What can hang from each mark
vupu: bofisot funo puret sunut tase
sunut: pupo
foleg: vupu
tase: vupu
bifa: vupu
funo: vupu
nevuz: bifa
puret: sema vupu
pupo: sunut
sema: funo puret

Each row was made from one small tree. The marks that hang from a mark follow it in brackets, in alphabetical order. Every link used is in the known rows. Write each row's tree.
(in the rows, 128 means zero)
Known rows
sunut[pupo]: [ 97 110 111 112 121 131 121  54 129  91 148  79 131 171 146 107 148 183
 119  71 154 149 103  91 134 163 223]
puret[sema[funo] vupu[tase]]: [151 122 148 132  19 111 110 103 151 164 113  97 125  85 140 114 161 130
 145 113 120 151 124 106 142  96 135]
foleg[vupu]: [ 76 127 119  93 127 114  85  91 132  98 119  79 152 164  96  87 112 135
 125 113 150 130 148  73 131 115 219]
funo[vupu[sunut]]: [133 133 106 137 158 168 131  89 117 148 137 154 144 169 112 144 126 134
 131 112 113 150 137 125 146 177 175]
tase[vupu]: [ 84 123 125  92 128 153  90 104 109 149 109  95 133  74 141 134  96 155
 100 112 150 143 141  66 130 142 198]
puret[sema]: [133 133 120 133  82 123  64  54 124 124 125  90 137  98 133 103 126 147
 133 102 155 155 133  97 139 132 223]
vupu[bofisot funo puret sunut[pupo]]: [140 121 120 144 182 135 172 151 130  86 153 154 104 187 137 127 152 120
 139 121 111 112  90 186 101 125  93]
tase[vupu[sunut]]: [100 133 124 121 153 153 104 107 111 164 127 117 132  67 122 141 102 144
 117 109 116 153 116  91 121 135 189]
puret[sema vupu[funo]]: [106 101 126 131  69 136  97 101 138 106 111  75 122 127 110 134 146 114
 146 154 128 127 150 122 115  76 165]
nevuz[bifa[vupu[bofisot tase]]]: [118 156 144 137 107  89 103 121 129  82 100 140 119 133 114 144  78 153
  89 133 190 105 167  96 167 178 100]
sema[funo[vupu[tase]]]: [150 135 132 112  91 167 151  98 130 171 118 169 140 164 166 140 146 149
 116 107 138 151 132 107 149 186 142]
bifa[vupu[bofisot funo puret[sema] tase]]: [166 165 133 135 120  94 133 188 106 119 111 147 128  70 148 145 105 117
 140 175 145  99 173 189 118 102  44]
funo[vupu[bofisot puret[sema] sunut]]: [179 132 123 153 101 119 153 168 124 136 142 175 119  94 107 120 129  82
 142 161 107 136 132 182 148 136  64]
tase[vupu[funo]]: [ 80 116 127 100 135 176 108 125 107 130  95 100 125 115 141 155 104 135
 109 139 146 133 143  89  96 126 175]
pupo[sunut]: [103 137 108 148 129 150 112  38 139 149 142 103 144 116 177 145 139 187
 110  50 147 142 128  72 141 148 230]
bifa[vupu[bofisot funo]]: [118 144 120 120 173 142  97 120  82  87 102 130 113 159 124 148 100 133
 110 149 187  83 184 127  95 180 122]
nevuz[bifa[vupu[bofisot sunut]]]: [108 132 134 152 152 108  92 112 113  85 122 155 113 151  69 132  92 136
  95 150 168 111 148 105 144 192 106]
tase[vupu[bofisot]]: [103 147 134 105 104 134 102 130 105 126  93  99  96  70 123 138  86 125
 102 119 172 115 146  82 133 162 162]
puret[vupu]: [100 109 125 117 109 137  88  80 139 116 116  75 135 109 108 128 137 155
 123 124 145 117 166  81 144 100 196]
nevuz[bifa[vupu[funo]]]: [ 65 100 130 125 153 148  88 101 119  78 113 131 138 189 106 139 104 147
  87 169 167 114 164  83 111 161 140]
nevuz[bifa[vupu[sunut]]]: [ 89 119 124 152 171 123  82  85 122 111 136 142 145 149  85 125 110 159
  92 146 146 137 140  91 136 170 149]
foleg[vupu[puret[sema] sunut]]: [116 124 121 127 130  80 104 148 143 139 155 105 167  96  90  68 125  89
 153 147  84 151 116 142 122  51 138]
sema[funo puret[vupu[bofisot sunut]]]: [150 106 149 138 131 128 123 134 145 185 142 133 104  90 122 128 159  78
 151 131 129 117 112  89 120 135  83]
sema[funo[vupu[bofisot puret sunut[pupo]]]]: [155 101 132 119 141 147 223 165 125 143 158 175 114 201 139 113 180 115
 123 125  99 138  79 165 125 188  36]

Write each row's tree
[158 171 117 150 124 100 160  93 136 101 142 123 103 167 149 142 127 161
 141  55 125 137  77 151 159 154 151]
vupu[bofisot sunut[pupo] tase]
[143 153 127 109 184 115 112 140 120 163 132 127 176  72 167 125 113 179
 115 141 134 118 180 129 142 114 119]
bifa[vupu[puret tase]]
[106  99 124 145 173 155 110 127 152 169 149 116 148 112 133 162 151 101
 164 145 102 125 123 104 110  69 130]
sema[puret[vupu[funo sunut]]]
[129 142 136 127 172 136 132 189 115 165 127 140 117  36 120 132 101 110
 116 150 122 119 126 140 123 110  95]
tase[vupu[bofisot puret sunut]]
[188 150 141 130  17 119 153 136 125 146 102 158 101 136 138 134 137 104
 128 114 151 143 119 139 162 194  88]
puret[sema[funo[vupu[bofisot tase]]]]
[129 125 130 141 132  94 128 194 131 101 132 140 123 135  82 102 122  43
 160 169 100 110 120 179  98  65  78]
foleg[vupu[bofisot funo puret[sema] sunut]]
[200 167 127 153  88 106 171 190 134 158 134 181 125  84 126 150 118  94
 152 150  93 142 122 207 172 117  50]
funo[vupu[bofisot puret[sema] sunut tase]]
[130 163 139  98 119  72 130 187 151 112 116 116 135  96 117 102  96 107
 134 128 147  94 158 139 153  75 108]
foleg[vupu[bofisot puret tase]]
[201 150 153 142  70  99 120 155 143 161 124 166 111  54 170  95 144 109
 134 131 149 128 120 151 141 122  82]
vupu[bofisot puret[sema[funo]] tase]
[144 157 133 137 167 106 152 198 142 118 125 153 130 153 108 135 105  76
 158 147 104  93 135 189 119  55  76]
foleg[vupu[bofisot funo puret sunut tase]]
[149 128 119 146 182 145 178 132 146 129 161 158 143 170 181 139 155 163
 149 102  73 144  80 187 119  80 120]
vupu[funo puret sunut[pupo] tase]
[136 144 127 142  88  87 177 123 145  95 136  84 101 149 112 157 143 156
 152  90 107 125  98 154 161 104 116]
puret[vupu[bofisot sunut[pupo] tase]]
[149 151 120 168 181 162 104  87 114 104 119 159  96 167 106 149 114 105
 141 118 150 103 128 149 107 150 164]
vupu[bofisot funo sunut]
[ 86  89 115 135 137 143 159 101 136  92 146  81 123 215 117 147 172 148
 151 112  91 130  93 136 103  89 151]
puret[vupu[funo sunut[pupo]]]
[ 96 143 119 106 125 125 114 116 139 104 106 107 153 189 125 132 103 125
 145 113 134 119 144 122 121  84 180]
foleg[vupu[funo tase]]
[102  87 116 150  74 120 149  97 137  93 149  65 117 187 107 136 175 129
 163 129  77 154  83 155 106  78 139]
puret[sema vupu[funo sunut[pupo]]]
[125  92 154  99  70 139 115 164 123 192 123 115 134  36 154  87 141 111
 107 158 112 159 112  93 108 111 101]
tase[vupu[puret[sema[funo]]]]
[132  82 122 120 158 166 205 142 136 162 169 160 145 203 156 101 197 137
 121 125  66 168  70 151 119 170  78]
sema[funo[vupu[puret sunut[pupo]]]]
[165 119 140 105 119 159 168 155 145 191 130 181 152 132 176 123 157 136
 119 143 116 138 143 137 146 152  87]
sema[funo[vupu[puret tase]]]
[103 114 132 117 143 139 195 209 114 119 137 135 101 135 142 150 126 112
 124 143  91 124  83 169  89 118  59]
tase[vupu[bofisot funo puret sunut[pupo]]]
[139 137 130 108 192 112 104 148 100 121 122 127 134  82 123 113 108 146
 104 160 172  84 192 130 128 150  94]
bifa[vupu[bofisot puret]]
